Known rows, with every way that one mark hangs from another:
B[V[P X]]: [-1.41 -0.21 -1.77 -0.33  2.45  1.69 -0.85 -0.41 -0.12  0.99 -0.69  0.82
  0.30 -0.33  0.52  0.13 -2.32 -0.39 -1.64  0.05 -0.47]
E[P[X]]: [-2.23  0.06  1.04  0.00  2.84 -0.10 -0.03 -1.23 -0.68  0.09 -1.41 -0.40
  0.17 -0.76 -0.16 -0.16 -0.27  0.88  0.22 -0.08  0.57]
A[B[V]]: [-1.81  0.63  0.42 -0.21  0.95  1.22 -3.65  0.68 -0.21  0.95  1.21  1.44
  0.14  0.16 -0.73  0.33 -0.75 -0.59  0.18 -0.61  0.53]
E[A[P] B[V] X]: [-2.98  1.07 -1.41 -1.12  6.35  2.88 -2.19  0.05 -1.04  1.73 -2.02  1.87
  0.00 -1.09  0.74 -0.13  3.72  2.45 -0.69 -1.13  2.43]
A[X]: [-1.12  1.17  0.50 -0.02  0.81 -0.47  0.04  0.39  0.52  0.16 -0.74 -0.09
 -0.12  0.24  0.68 -0.21 -0.62  0.72 -1.04 -1.03  0.15]
P[X[B]]: [-2.46 -1.56  1.02 -0.30  0.06 -0.67  0.72  0.55 -0.31 -0.82 -0.76 -0.37
 -0.15  0.06 -0.67  0.52 -0.78  0.33  0.83 -0.50 -0.65]
E[B[V]]: [-0.27 -0.25  0.02 -0.62  1.77  1.89 -2.83  0.92 -0.66  0.96 -0.24  1.37
  0.02 -0.06 -0.10  0.43  0.61  0.03  0.85 -0.29  0.64]
A[B[V] X]: [-2.89  1.78  0.87 -0.27  1.76  0.71 -3.55  1.16  0.30  1.12  0.43  1.27
  0.04  0.43 -0.08  0.11 -1.30  0.18 -0.95 -1.63  0.65]
B[P[X] V]: [-0.78  1.12  1.68 -1.60  3.09  2.97 -5.58  0.24 -0.76 -0.31 -0.88  0.67
  0.03 -0.19 -0.44  0.00 -0.03 -1.47 -0.09  0.25 -0.39]
V[P[X]]: [-2.26 -1.08  0.74 -0.30  1.26  0.38  1.59 -0.74 -0.39  0.03 -2.98  0.05
  0.36 -0.13 -0.41 -0.03 -2.38  0.30 -0.70  0.08  0.19]
E[A B P V[X]]: [-3.89 -2.29 -3.25  0.54  7.30  1.61  3.55  0.35 -1.37  2.37  0.07  0.73
 -0.08 -1.84  1.56  0.55  2.84  2.82 -0.21 -0.35  1.90]
V[P[X[B]]]: [-3.05 -2.30  0.39  0.03  0.32 -0.31  2.26 -0.41 -0.52 -0.58 -1.92  0.38
  0.21 -0.01 -0.55  0.17 -2.34  0.87 -0.45 -0.11 -0.07]
V[X]: [-1.13 -0.34 -1.07  0.35  0.91 -0.09  1.98  0.35  0.06  0.70  0.16 -0.75
  0.05 -0.52  0.74  0.33 -1.10  0.01 -0.94 -0.41 -0.76]
B[P]: [ 0.38  0.39  0.69 -0.13  0.71  1.26 -1.34  0.09 -0.66 -0.47  0.47  0.57
  0.08 -0.41 -0.01 -0.37  0.55 -0.24 -0.93  0.42  0.08]
X[B]: [-0.94 -1.48 -0.46  0.43 -1.25 -0.82  0.78  0.50 -0.18 -0.85  1.34  0.41
 -0.16  0.13 -0.25  0.24  0.12  0.72  0.27 -0.20 -0.36]
E[V]: [-0.97 -0.70 -1.44 -0.21  2.47  0.76  0.56  1.14  0.07  0.96  0.07  0.20
 -0.18 -0.16  0.70 -0.11  0.79  0.11  0.23  0.29  0.12]
B[P V]: [ 0.67  1.17  0.39 -1.01  2.11  2.80 -5.41  0.13 -0.62 -0.26  0.83  1.31
  0.03 -0.16 -0.10 -0.25  0.71 -1.19 -0.64  0.55 -0.11]
A[B P V[X]]: [-5.97  1.09 -2.91  1.73  2.49  0.29  0.32  0.81  0.06  1.98  0.05  0.63
  0.75 -1.04 -0.09 -0.18 -3.12  0.29 -2.90 -0.98  0.96]
A[P]: [-1.09  1.24 -0.88  0.68  0.89 -0.23 -1.14 -1.24 -0.27  0.17 -0.36  0.39
  0.26 -0.68 -0.45 -0.67 -0.14  0.52 -1.49  0.07  0.84]

Rows:
[-0.36  0.89 -0.63 -0.64  2.87  2.73 -3.75  0.39 -0.49  0.45  0.98  0.62
  0.06 -0.66  0.56  0.03 -0.27 -1.14 -1.52  0.17 -0.80]	B[P V[X]]
[-3.29 -0.10  0.07  0.37  0.85 -0.78 -0.51 -0.62 -0.58 -0.61 -1.03  0.09
  0.11 -0.65 -1.08 -0.20 -0.96  0.80 -0.78 -0.37  0.34]	A[P[X[B]]]
[-5.07 -0.27 -0.30 -0.02  4.00  2.38 -0.92  1.19 -0.60  0.52 -0.57  1.20
  0.35 -0.39 -0.50  0.55  0.07  0.00 -0.60 -0.64  1.26]	E[A[B[P[X]] V]]
[-1.38 -1.46 -1.14 -0.21  0.31  0.63 -1.45 -0.23 -0.39 -0.45  0.71  1.66
  0.07  0.29 -0.42  0.17 -1.19  0.28 -0.52  0.24 -0.20]	X[B[V[P]]]
[-3.90  0.06 -1.64  0.46  0.78 -0.58  0.66  1.85  0.87 -0.23 -0.15  0.44
  0.10  0.57  0.88  0.06 -1.94  0.89 -1.17 -1.16 -0.23]	A[V X[B]]
[-3.64  0.01 -0.17 -0.49  3.55  1.08  1.80  0.90 -0.38  1.33 -0.55  0.84
 -0.08 -0.36  0.65  0.25  2.57  2.17 -0.23 -1.61  1.72]	E[A[B] X]
[-4.39 -2.65 -3.04 -0.67  5.41  1.18  4.48  1.09 -0.49  1.03 -1.14  1.27
 -0.24 -0.43  1.73 -0.04  2.59  3.12 -0.73 -0.45  1.20]	E[A V[P] X[B]]
[-5.95 -0.45 -2.12 -0.09  4.73  1.97  2.68  1.15 -0.12  1.86 -2.08  1.66
  0.47 -0.23  1.04  0.06  0.07  2.16 -1.52 -1.27  2.09]	E[A[B V[P]] X]
[-1.64 -1.35 -0.94  0.59  0.39  0.12  1.68  0.85 -0.60 -0.49  1.70 -0.07
 -0.07 -0.74  0.44  0.24 -0.48  0.44 -1.50 -0.25 -1.03]	V[X[B[P]]]
[-2.76 -2.56 -1.87  0.96  0.07 -0.67  4.44 -0.12 -0.29  0.05  0.06  0.29
  0.19 -0.51  0.38  0.26 -2.62  1.26 -1.94 -0.23 -0.58]	V[P X[B]]
[-2.39 -0.09  0.45 -0.05  4.07  0.62  2.02  0.21 -1.13  1.62 -1.80  0.62
  0.11 -1.17  1.47 -0.44  2.16  3.34 -0.02 -0.94  1.90]	E[B P X]
[-3.30 -0.46 -1.07  0.65  3.40 -0.79  1.23 -1.10 -0.49 -0.41  0.90  0.76
 -0.20 -0.58  0.61  0.10  2.11  3.06 -0.89 -1.01  1.36]	E[A[X[B]] P]
[-5.04  1.32 -0.54  0.78  1.53  0.07 -0.14  2.10  0.77  1.30 -0.40  0.91
  0.39  0.46  0.47  0.03 -2.78  0.50 -1.51 -1.70  0.86]	A[B V X]
[-4.49  0.96  1.08  0.66  1.58 -0.28 -1.25 -0.29 -0.67  0.84 -1.25  0.51
  0.35 -0.83 -1.58 -0.20 -1.70  0.58 -1.17 -0.98  1.33]	A[B P[X]]
[-5.33 -0.38 -1.83 -0.10  7.73  1.46  2.27  0.73 -0.86  2.43 -0.18  1.16
 -0.07 -1.22  1.59 -0.23  3.81  3.40 -0.32 -1.01  2.70]	E[A[B] P V X]
[-3.22 -0.61 -3.43  0.24  3.61  1.33  1.80  0.61  0.32  0.85 -0.39 -0.01
  0.15 -0.37  1.03  0.68  0.01  0.16 -0.97 -0.44  0.12]	E[A[V[X]]]
[-4.87 -0.22 -2.64  0.84  4.39 -0.18  1.02 -0.28 -0.02 -0.07  0.31  1.08
  0.12 -0.37  0.97  0.10  0.92  2.64 -1.26 -0.93  1.37]	E[A[V X[B]] P]
[-2.31 -0.94 -0.64 -0.75  3.33  1.34  1.46  0.72 -0.89 -0.49  0.39  0.90
 -0.29 -0.54  0.99 -0.05  3.86  2.39 -0.65 -0.77  0.76]	E[A X[B[P]]]
[-1.63 -0.30  0.39 -0.49  1.30  0.68  1.09  1.32 -0.60 -0.39  0.11  0.60
 -0.16 -0.33  1.01 -0.44  1.78  1.69 -0.77 -0.63  0.00]	E[X[B[P]]]
[-4.79 -0.41 -2.21  0.67  3.78  2.18  0.74  1.31 -0.41  1.15  1.08  1.06
  0.35 -0.82  0.39  0.54 -0.22  0.30 -1.84 -0.73  0.87]	E[A[B[P] V[X]]]
[-4.48 -0.41 -1.43  0.02  4.77  0.88  1.13  1.60  0.05  1.64  0.41  1.12
 -0.21 -0.11  0.74  0.33  1.66  1.72 -0.62 -1.40  1.72]	E[A[B X] V]
[-2.19 -0.84  0.71 -0.96  1.10  0.55 -2.58  0.65 -0.25 -0.64 -0.37  0.21
 -0.21  0.27 -0.71  0.60 -0.73 -0.47  1.05 -0.43 -0.82]	P[X[B[V]]]
[-4.59 -1.70 -1.44  0.16  1.36  0.33  1.70  0.64  0.03 -0.10 -2.40  0.59
  0.54  0.17 -0.09  0.18 -3.41  0.27 -0.82 -0.03 -0.12]	A[V[P[X[B]]]]
